Each row was made from one small tree. Brackets hold a mark, then the marks that hang from it, in the order of their numbers. Every link used is in the known rows. Write each row's tree.
Known rows
[Q487 [Q575 [Q568 Q243 Q372 Q573]]]: [  1  11  -8 -28   7   8 -12 -10  -2 -10   8   8  -1   3   1   5   7  -1
  -7   1   0  -7]
[Q243 [Q487 Q372 Q575]]: [ -9   1   0 -16  -1  11  -8   0   5 -13  -4  -4   2   0   0   4  -1   6
  -8   2  -4  -6]
[Q899 [Q575 Q568]]: [  1  -6  -3 -10   2  -1  -5  -1   5  -3   4   0  -7   1   7   0   1   6
   6   1   5   0]
[Q568 Q243 [Q372 [Q487 [Q575 Q899]]] Q573]: [ -1  13  -6 -38   5   0 -15 -13  -1 -17   3  13   6  10  -1   5   7  -4
  -8   4  -5 -16]
[Q372 Q487]: [-4  1  3 -1 -2  1 -3 -2  0 -5 -4 -1 -1  5 -1  0  5  7 -3  4 -2 -8]
[Q573 Q487 Q568]: [-11   7  -4 -13  -2  11  -1  -3   8  -1  -2  -7  -3   3   1   2  -1   7
   0   4   0  -1]
[Q243 [Q487 [Q575 Q899]] [Q568 Q372 Q573]]: [ -4  13  -5 -55   6   5  -9   0   4 -21  -3  11   4   9  -6  10   5  -6
  -1   3  -6  -5]
[Q573 [Q487 Q575] [Q568 Q243]]: [-11   9  -7 -23  -1  14  -9  -7   4  -6  -1  -2  -2   6  -2   7  -1   6
  -9   6  -3  -3]
[Q243 [Q487 Q372 [Q575 Q568]]]: [ -9   1  -3 -17   4  16 -10  -1   5 -13   0  -6  -2  -2   3   3   4  10
  -7   2   0  -7]
[Q568 Q243 Q372 [Q573 [Q487 [Q575 Q899]]]]: [ -6  17  -9 -43   6   7 -13 -11   6 -12   2  13   9   7   4   3   4 -10
  -4   1  -6 -12]
[Q568 [Q243 [Q487 [Q575 Q899]]] Q372]: [ -2   7  -4 -35   9   3 -11  -8   8 -19   3  10   4   7  -1   7   0 -10
  -4  -4  -8  -7]
[Q372 [Q568 [Q243 [Q487 [Q575 Q899]]] Q573]]: [ -4  10 -10 -40   7  13 -17  -5  -1  -8  -1   9   2   8  -6   8   9  -3
  -6  -5  -3  -3]
[Q243 [Q568 [Q372 [Q487 Q575]]]]: [ -3   6   0 -28  -3   4  -8  -1   0 -16  -3   4  -1   8  -9   8   1   4
  -4   7  -4  -6]
[Q568 Q243 Q372 [Q573 Q487]]: [ -9  22  -5 -31   6   2  -7 -14   6  -7  -2  11  10   9   4   1   3 -11
  -2  -4  -3  -9]
[Q899 [Q575 Q487]]: [ 6 -4 -2 -8 -4  1 -4 -3  4 -7  1  2  1  6  7 -1  5  3  5  2  0 -1]
[Q568 Q372 [Q573 [Q487 Q243 [Q575 Q899]]]]: [ -3  11  -9 -37   1  15 -11  -7   7 -13  -1   3   7   0   6  -2   2  -2
  -6   8  -4 -11]
[Q568 Q243 [Q372 Q487] Q573]: [ -4  19  -2 -26   5  -4 -10 -16   0 -12  -1  11   7  13   0   3   5  -6
  -5   0  -3 -13]
[Q568 Q243 Q372]: [  0  10  -3 -15   5  -4  -6 -11   4  -8   3   8   4   6   0   3  -4 -10
  -1  -5  -2  -3]
[Q372 [Q487 [Q575 Q899]]]: [  0  -6  -1 -14  -1   6  -9   2  -1 -11   1   1  -3   3  -1   3   7   8
  -6   9  -5 -11]
[Q487 Q372 [Q575 Q899]]: [ -2  -7  -5 -16  -2   9 -12   1   3  -9   3  -1   1  -4   2   1  -4   6
  -6   9  -1  -8]
[Q899 [Q575 [Q487 Q243] [Q568 Q372 Q573]]]: [  8   5  -9 -24   2  11 -11 -13   6 -14   4   0   2   5  12  -4   9   4
   1   6   5  -5]
[Q243 Q568]: [ -3   4  -1 -14   0   0  -1   3  -1  -4  -5   3  -1   5  -6   6  -1   1
   1   3   1   4]

Write each row's tree
[-12  12  -9 -34   3  10 -16  -8   3  -8  -4   8   9   5   6   2   3   0
  -9   6  -2 -13] => [Q568 Q243 [Q573 [Q487 Q372 [Q575 Q899]]]]
[  3  -2  -3 -18   3  -1  -6  -5   9  -8   7   2  -5   3   7  -1  -2   1
   8  -1   3  -2] => [Q899 [Q575 [Q568 Q372]]]
[  0  14  -5 -29   0   5  -7  -6   1 -12  -6   2   5   5  -2   2  -3  -1
  -4   8   2  -1] => [Q487 [Q243 [Q568 Q372 Q573]]]
[-13   4  -7 -12  -5  26 -15  -5   9  -2 -11 -12   4  -1   4  -3  -5  12
  -7   5   3  -5] => [Q573 [Q487 Q243 [Q372 Q568]]]
[-12  10  -4 -19   5   5  -9  -9   8 -10  -3  -4   0   8  -1   7  -5   4
  -6   1   1  -2] => [Q573 [Q568 [Q243 [Q487 Q372]]]]
[ -4   4 -12 -30   8  12 -19  -6  -1 -11   6   5   1   1   5   3   5   6
  -9   8   3 -11] => [Q487 Q372 [Q575 [Q568 Q243 Q573] Q899]]
[ -3  -1  -3  -7  -4  18 -14  -5  -1  -5  -8  -9  -2   4  -5   0   4  14
  -8   5   2  -5] => [Q372 [Q487 Q243] Q568]
[ -7  10 -12 -38   3  17 -18  -6   0  -2  -1   8   3   7  -2   5   9  -1
  -5  -2  -2  -5] => [Q372 [Q568 Q243 [Q573 [Q487 [Q575 Q899]]]]]
[  1   6 -13 -26   4  16 -19 -11   1  -7   1   4   7   9   3   0  12   2
  -3   2   3  -6] => [Q575 [Q487 [Q372 [Q568 Q243 Q573]]] Q899]
[ -5   6  -2 -18   5   4  -8  -4   1 -11  -3   6   3   6  -2   8   2  -2
  -9  -4  -6  -4] => [Q568 [Q243 [Q487 Q575]]]
[ -5  -1  -7  -7  -4  19 -16  -5   4  -4  -6 -13   2  -3   0  -2  -7  12
  -9   5   7  -1] => [Q487 Q243 [Q372 Q568]]
[  0  -8  -8 -14  -2  16 -17  -2   3 -13  -1  -7   3  -6   4  -1  -7  11
 -13  15   1  -8] => [Q487 Q243 Q372 [Q575 Q899]]
[ -7   8  -9 -27  -3  15 -21  -7  -4  -5  -1   1   3   2  -5   6   0   6
 -12   2   2  -6] => [Q487 [Q372 [Q568 Q243 Q573]] Q575]
[ -3   4  -2 -23   6  12  -6  -2   6 -15   4  -1  -3   1   0   4   6   2
  -3  -2  -4  -5] => [Q243 [Q487 [Q575 [Q568 Q372]]]]
[ -2   6  -6 -31   3   5 -15 -11   5 -17   6   3  -3  10  -5   8  -1   4
  -7   8  -3 -10] => [Q573 [Q568 Q243 [Q372 [Q487 [Q575 Q899]]]]]
[ -2   4  -8 -27   7   9 -15  -6  -4 -12   3   7  -3   7   2   5  15   8
  -9   8  -1 -14] => [Q372 [Q487 [Q575 [Q568 Q243 Q573] Q899]]]
[ -3   7  -7 -31   2   9 -10  -9  11 -10  -1   0   1   3  13  -4   1   3
   3   4   4  -7] => [Q899 [Q575 [Q568 Q372 [Q573 [Q487 Q243]]]]]
[  0   5  -7 -27  -6   8 -13  -7   3 -14  -8  -1   7   8   7   0   1   9
  -2  12   5  -3] => [Q899 [Q575 [Q487 [Q243 [Q568 Q573]] Q372]]]
[ -7  10  -6 -22  -2   9 -12  -4   0 -10 -12  -4   7   2   1   2  -6   8
  -9  13   6  -3] => [Q487 [Q243 [Q568 Q573]] Q372]
[ -7  19  -1 -42   6   0  -3  -3   5 -15  -7   9   5  10  -5   8   3  -7
   2  -3  -3  -2] => [Q243 Q487 [Q568 Q372 Q573]]
[ -3   6 -10 -35   2  13 -22  -7  -6  -9  -1   8   0  10  -6   8  12   6
  -9   3  -2 -11] => [Q372 [Q487 [Q575 Q899]] [Q568 Q243 Q573]]
[-14  14  -5 -35  -4  12  -9   1   0  -8 -10   3   5   4  -1   6   2   6
  -5   9  -1  -6] => [Q243 [Q568 [Q573 [Q487 Q372 Q575]]]]
[-15   5  -8 -23  -4  22 -18  -5   5  -4  -5  -3   3   2  -1   4  -1   8
  -9   1  -1  -7] => [Q573 [Q487 [Q372 [Q568 Q243]] Q575]]
[  4   3  -9 -32   7  10 -11  -4   1 -11  11   6  -3  -1   2   2   9   0
  -1   5  -1  -8] => [Q487 [Q575 [Q568 Q372 Q573] Q899]]
[ -7  13  -2 -39   1   7  -6   3  -3 -14  -9   7   2   7  -7  11   7   1
  -5   3  -4  -1] => [Q243 [Q487 Q575] [Q568 Q573]]
[ 10   7 -14 -26  10  19 -12 -13   4 -15   8   1   3   3  11  -5  16   2
  -1   8   4  -8] => [Q575 [Q487 Q243] [Q568 Q372 Q573] Q899]
[ -3   2  -8 -23  17   7  -9  -5   7  -9   3   6  -2   6   5   3   9  -2
   0  -3   1  -4] => [Q575 [Q568 [Q243 Q487]] Q899]
